Each row was made from one path, in order. Every step used is in the known rows, and no mark comes twice. Write each row's path.
Known rows:
lito > fimen > sebet > ruve: .05; .01; -.07; -.06; -.02; .01; .05; .01; -.22; .10; .01; .08; .01; -.46; .01; -.04; -.09; .01; -.02; -.06; .39; .08; .05; -.48; -.05
sebet > rokip > lito > fimen > ruve > piri: .04; .04; -.40; -.22; .25; .02; .01; -.06; -.04; -.21; .03; .02; -.02; -.04; .09; .00; -.07; .04; .04; .08; -.18; .07; .08; .16; -.09
fimen > sebet > rokip: -.06; .02; -.32; -.13; -.04; -.01; .05; -.08; -.03; .03; -.03; .07; .01; .19; .07; -.05; -.03; .08; .04; -.05; -.06; .13; .04; -.41; -.02
rokip > ruve > sebet: .01; .08; -.03; -.09; .15; .01; -.08; -.04; -.15; -.03; -.14; -.01; -.02; .36; .00; .03; -.07; -.05; .07; .08; -.11; -.53; -.04; -.16; -.04
nime > piri: -.05; .02; -.02; .29; .02; -.08; -.02; .00; -.05; .30; -.05; -.02; .01; .03; -.01; -.08; .06; -.01; .01; -.06; .01; -.02; .03; -.01; -.04
rokip > ruve > lito > fimen > piri > nime: .04; .04; -.08; -.06; -.17; .18; .09; .03; -.19; .08; .06; .25; -.07; .43; -.02; .07; -.16; .00; .01; -.28; .35; -.38; -.06; -.75; .06
ruve > sebet > rokip: -.08; .06; -.33; -.20; .16; .05; .01; -.06; -.10; -.04; -.03; .11; -.01; .16; .05; -.01; -.02; .04; .10; .03; -.14; -.25; -.01; -.10; .01
lito > ruve: .03; .02; -.05; .01; .02; .01; -.01; .08; .29; .10; .03; .07; .03; -.16; -.03; -.01; -.02; .00; -.06; -.02; .07; -.21; .01; -.05; -.05
fimen > lito: .03; .03; -.05; .01; -.02; -.05; .01; -.01; .05; .03; .06; -.12; -.01; .01; .01; .01; -.06; .05; -.02; -.12; .39; .03; .03; -.10; -.04
rokip > ruve: .02; .04; -.03; -.02; -.01; .00; -.05; .00; .00; .03; -.14; -.06; -.01; .38; .02; -.03; -.02; -.05; -.02; .09; -.06; -.21; -.04; -.08; -.03
fimen > sebet > rokip > ruve > piri > nime: -.04; .12; -.33; -.24; .21; .00; .15; -.06; -.14; -.31; -.10; .05; .01; .60; .11; -.03; -.06; .00; .03; -.26; -.17; -.02; -.08; -.71; .06
ruve > sebet: .00; .04; .00; -.07; .18; .02; -.03; -.04; -.15; -.07; .00; .06; -.01; -.03; -.01; .06; -.05; .00; .09; -.01; -.05; -.33; .01; -.09; -.02
lito > fimen > sebet > rokip > ruve: -.01; .03; -.37; -.16; -.07; .03; .00; -.04; -.19; .11; -.13; .03; .01; .55; .04; -.07; -.10; .05; .01; .05; .22; -.01; .01; -.56; -.04
lito > fimen > rokip > ruve: .09; -.03; -.12; -.05; -.08; .08; -.08; -.02; -.08; .12; -.20; -.07; .03; .42; -.03; -.02; -.11; .00; -.01; -.03; -.02; -.11; .02; .10; -.03
sebet > ruve: .00; .04; -.06; -.05; .00; .00; .06; .02; .02; .06; -.02; .04; .01; -.43; .05; -.07; .03; -.06; -.03; .01; .02; -.05; -.03; -.01; -.03
rokip > ruve > piri > nime: .02; .09; .00; -.12; .25; .02; .10; .02; -.11; -.35; -.06; -.02; -.01; .40; .04; .03; -.03; -.09; .00; -.21; -.12; -.15; -.11; -.30; .09
sebet > ruve > rokip > lito: .02; .13; -.07; -.16; -.10; .01; .03; -.03; .01; -.02; -.28; .00; -.07; -.46; .05; -.05; .02; -.13; .05; .14; -.56; -.33; -.03; .00; .00
ruve > sebet > rokip > lito: -.03; .09; -.36; -.21; .20; .04; .01; -.07; -.09; -.04; -.07; .01; -.04; .23; .08; -.01; -.03; .00; .10; .09; -.54; -.28; -.04; -.10; .02
rokip > ruve > piri: .05; .06; .00; -.12; .22; -.02; -.08; -.06; -.05; -.32; -.10; -.04; -.02; .35; .03; .05; -.01; -.06; .02; .08; -.12; -.13; -.02; -.11; -.07
sebet > ruve > piri: .03; .06; -.04; -.15; .26; -.01; .02; -.04; -.05; -.29; .01; .07; .00; -.48; .07; .00; .03; -.09; .01; .01; -.04; .03; .00; -.03; -.06
ruve > lito > fimen: .09; -.02; .03; -.06; -.18; .05; -.02; .02; -.15; .00; .14; .27; -.03; -.04; -.07; .09; -.08; .04; .06; .04; .36; -.19; .02; -.12; -.01
sebet > ruve > lito > fimen: .08; .02; -.03; -.12; -.17; .05; .04; .03; -.14; .07; .11; .29; -.02; -.48; -.02; .01; -.05; -.02; .04; .04; .38; -.23; -.01; -.12; -.04
ruve > sebet > rokip > lito > fimen: .00; .05; -.38; -.22; .18; .08; .02; -.03; -.24; .00; -.03; .04; -.04; .21; .05; .00; -.08; .03; .09; .10; -.20; -.20; -.01; -.17; .04
sebet > rokip: -.07; .02; -.33; -.14; -.02; .03; .06; -.02; .06; .03; -.02; .05; .02; .20; .07; -.06; .04; .04; .02; .03; -.09; .08; -.01; -.01; .02
piri > nime: -.03; .04; -.01; .00; .02; .03; .18; .09; -.05; -.04; .03; .02; .01; .05; .02; -.02; -.01; -.02; -.02; -.29; -.01; -.01; -.09; -.19; .16

Which path is each row?
-.06; .05; -.36; -.15; -.05; .02; .01; -.03; .05; .07; -.17; -.01; .00; .57; .07; -.09; .01; -.02; .00; .11; -.14; -.12; -.06; -.08; -.01 | sebet > rokip > ruve
.04; .13; -.07; -.15; -.11; -.02; .02; -.09; -.07; -.02; -.28; .02; -.06; -.46; .05; -.04; -.05; -.09; .07; .06; -.52; -.28; .02; -.41; -.04 | fimen > sebet > ruve > rokip > lito
.07; .04; -.12; .03; .00; -.05; .00; .07; .35; .12; .09; -.05; .02; -.15; -.04; .00; -.07; .05; -.08; -.14; .46; -.16; .05; -.15; -.08 | fimen > lito > ruve
.01; .05; -.04; -.07; -.12; .03; -.04; .05; .28; .00; -.17; .14; -.01; -.25; -.06; .02; -.01; -.04; .05; .04; -.10; -.47; .04; -.04; -.02 | lito > ruve > rokip
.08; .01; -.03; -.02; .03; .04; .00; .03; -.15; .04; .01; -.08; -.05; .04; -.01; .00; -.07; -.01; -.03; .08; -.06; .05; .00; -.07; .03 | rokip > lito > fimen
.00; .05; -.11; -.09; -.09; .20; .12; .02; -.19; -.02; -.14; .04; -.11; .03; .00; .05; -.13; -.03; .03; -.26; -.20; -.21; -.01; -.63; .17 | ruve > rokip > lito > fimen > piri > nime
.06; .06; -.05; -.14; .25; .02; .19; .03; -.32; -.29; .09; .13; .01; -.45; .05; -.01; -.10; -.03; -.02; -.35; .32; .14; -.01; -.70; .06 | lito > fimen > sebet > ruve > piri > nime
-.03; .05; -.36; -.15; .02; .02; .06; -.05; .07; .03; -.07; -.06; -.02; .26; .09; -.07; .02; .00; .00; .11; -.48; .05; -.03; -.01; .03 | sebet > rokip > lito
-.03; .07; -.05; -.15; -.14; .02; .02; -.01; .00; -.03; -.24; .11; -.03; -.54; .03; -.05; .02; -.09; .07; .07; -.16; -.31; .00; .00; .00 | sebet > ruve > rokip
.05; .06; -.01; -.11; -.16; -.01; .05; -.01; .01; .03; .06; .26; -.02; -.46; .02; .01; .00; -.05; .05; .03; .05; -.30; -.03; -.05; -.06 | sebet > ruve > lito
.02; .08; -.02; -.11; -.11; .01; -.03; -.05; -.01; -.09; -.25; -.03; -.08; -.02; .00; .02; -.01; -.06; .08; .13; -.56; -.29; .00; .00; .04 | ruve > rokip > lito
.10; .02; .01; -.08; -.20; .05; -.05; .01; -.16; .05; -.01; .20; -.04; .34; -.07; .06; -.10; -.01; .05; .12; .31; -.39; -.03; -.19; -.05 | rokip > ruve > lito > fimen
.07; .10; -.08; -.07; .23; .01; -.04; .03; .16; .04; -.02; .01; -.02; -.11; -.01; .04; -.08; -.04; .01; .05; -.37; -.57; .00; -.14; -.05 | rokip > lito > ruve > sebet
.07; .01; -.10; -.05; -.02; .02; -.02; -.08; .08; .06; -.15; -.14; .00; .13; .02; -.01; -.05; -.01; .01; -.05; -.70; -.01; .02; .22; .00 | fimen > rokip > lito
.02; .09; -.08; -.09; -.12; -.02; -.04; -.06; .10; -.02; -.24; -.01; -.07; -.26; .01; .00; -.05; -.05; .08; .12; -.55; -.41; .07; .28; -.08 | fimen > ruve > rokip > lito
.05; .02; -.01; -.04; -.18; -.04; -.01; -.03; .11; .05; .10; .25; -.02; -.26; -.02; .06; -.07; .04; .08; .01; .06; -.38; .07; .24; -.13 | fimen > ruve > lito
.12; .07; -.13; -.11; .27; .05; .11; .03; .28; -.24; -.04; -.03; .03; -.02; .04; .03; -.07; -.05; -.03; -.36; -.69; -.15; -.02; -.04; .07 | fimen > rokip > lito > ruve > piri > nime
-.01; .07; -.31; -.21; -.21; .02; .00; -.06; .05; .03; -.07; .22; -.02; .55; .04; -.02; -.02; -.01; .08; .14; -.12; -.39; -.07; -.13; -.04 | sebet > rokip > ruve > lito
.00; .05; -.06; -.04; .17; -.02; -.05; -.04; -.05; .01; .00; .07; .00; -.26; .01; .04; -.09; .02; .10; -.02; -.02; -.44; .08; .19; -.12 | fimen > ruve > sebet
.00; .02; -.38; -.16; .01; .07; .05; .01; -.10; .08; -.02; -.03; -.03; .24; .05; -.06; -.03; .03; .00; .11; -.14; .12; -.02; -.08; .05 | sebet > rokip > lito > fimen
.05; .08; -.10; -.16; -.11; .06; .03; .01; -.14; .02; -.23; .04; -.06; -.48; .02; -.04; -.04; -.10; .04; .16; -.22; -.26; -.01; -.07; .02 | sebet > ruve > rokip > lito > fimen
.03; .04; -.02; -.07; .23; -.05; -.05; -.08; .05; -.28; .05; .05; .00; -.28; .03; .05; -.03; .00; .04; -.02; -.03; -.05; .10; .24; -.14 | fimen > ruve > piri
-.02; .00; -.45; -.14; .01; .18; .03; -.05; -.08; .15; .00; .01; -.07; .26; .08; -.02; -.09; .06; -.02; .00; -.10; .14; .06; -.46; .00 | sebet > rokip > lito > fimen > piri
.03; .05; -.05; -.05; .19; .03; -.05; .05; .14; .03; .03; .13; .02; -.19; -.04; .04; -.06; -.01; .03; -.02; .01; -.54; .02; -.13; -.06 | lito > ruve > sebet
.01; .08; -.04; -.15; .28; .02; .20; .04; -.08; -.32; .05; .09; .01; -.42; .10; -.03; .02; -.10; -.01; -.29; -.05; .03; -.08; -.23; .09 | sebet > ruve > piri > nime
.06; .04; -.03; -.10; -.12; .07; -.03; -.01; -.16; -.06; -.20; .01; -.08; -.05; -.04; .03; -.06; -.04; .07; .15; -.24; -.22; .02; -.07; .05 | ruve > rokip > lito > fimen
.07; -.07; -.10; -.02; -.07; .09; -.03; -.02; -.08; .08; -.06; .00; .03; .03; -.03; .01; -.08; .05; .02; -.12; .03; .09; .06; .16; .01 | lito > fimen > rokip
.11; -.02; -.09; -.15; .16; .08; -.11; -.08; -.14; -.24; -.16; -.04; .03; .38; -.02; .06; -.10; -.02; .04; -.04; -.08; -.04; .05; .07; -.06 | lito > fimen > rokip > ruve > piri
-.03; .04; -.45; -.20; .18; .19; -.01; -.09; -.22; .07; -.01; .06; -.08; .23; .07; .03; -.14; .06; .07; -.01; -.15; -.19; .05; -.55; -.01 | ruve > sebet > rokip > lito > fimen > piri
.06; .05; -.08; -.13; .19; .05; .07; -.04; -.04; -.30; -.17; -.05; .03; .46; .06; .02; -.07; -.07; .03; -.33; -.42; -.11; -.06; -.06; .08 | fimen > rokip > ruve > piri > nime
.00; .00; -.40; -.20; -.21; .19; -.03; -.08; -.09; .13; .01; .27; -.06; .56; .02; .03; -.12; .05; .05; .04; .27; -.30; .02; -.57; -.07 | sebet > rokip > ruve > lito > fimen > piri
.03; -.03; -.07; .02; -.02; .01; -.01; .04; -.05; .12; .07; .05; .01; -.26; -.02; .00; -.09; .05; -.01; -.01; .37; -.05; .10; .21; -.09 | lito > fimen > ruve
.00; .07; -.41; -.14; .04; .02; .05; .05; .35; .14; -.03; .02; .00; .10; .06; -.09; .01; -.01; -.06; .09; -.41; -.15; -.02; -.07; -.01 | sebet > rokip > lito > ruve
.03; .04; -.11; -.10; -.14; .18; .20; .06; -.16; .11; .17; .34; -.05; -.40; .02; .03; -.12; -.02; .00; -.36; .42; -.21; -.03; -.69; .07 | sebet > ruve > lito > fimen > piri > nime
-.05; .06; -.39; -.18; .18; .05; .00; .03; .19; .05; .00; .18; .04; .01; .02; -.02; -.04; .03; .05; -.01; -.07; -.45; .01; -.14; -.03 | lito > ruve > sebet > rokip
.01; .06; -.06; -.05; -.01; -.04; .06; -.03; -.07; .07; -.04; .05; .02; -.43; .05; -.05; -.04; -.02; -.02; -.07; .06; .01; .03; -.41; -.08 | fimen > sebet > ruve
.04; .04; -.34; -.26; .18; .03; -.03; -.10; -.23; -.25; -.10; .07; .00; .51; .06; .00; -.10; .04; .03; .05; .17; .07; .03; -.59; -.08 | lito > fimen > sebet > rokip > ruve > piri
.10; .02; -.05; -.09; -.24; .03; -.07; -.10; .07; .05; -.17; .14; .00; .42; -.02; .04; -.09; -.01; .08; -.01; -.33; -.45; .00; .12; -.07 | fimen > rokip > ruve > lito
.07; .05; -.03; -.10; -.14; .02; -.03; -.07; -.23; -.05; -.21; .01; -.08; -.05; -.04; .04; -.12; .00; .08; .06; -.21; -.17; .05; -.47; .00 | ruve > rokip > lito > fimen > sebet
.10; .07; -.17; -.08; .17; .05; -.06; -.02; .23; .09; -.13; -.02; .02; -.06; -.01; .03; -.12; -.01; .04; -.06; -.67; -.54; .04; .10; -.06 | fimen > rokip > lito > ruve > sebet
-.06; .02; -.09; .02; .03; .13; .16; .03; -.03; .04; .06; .05; -.03; .09; .04; .01; -.07; .01; -.04; -.40; .05; .01; -.02; -.57; .09 | fimen > piri > nime
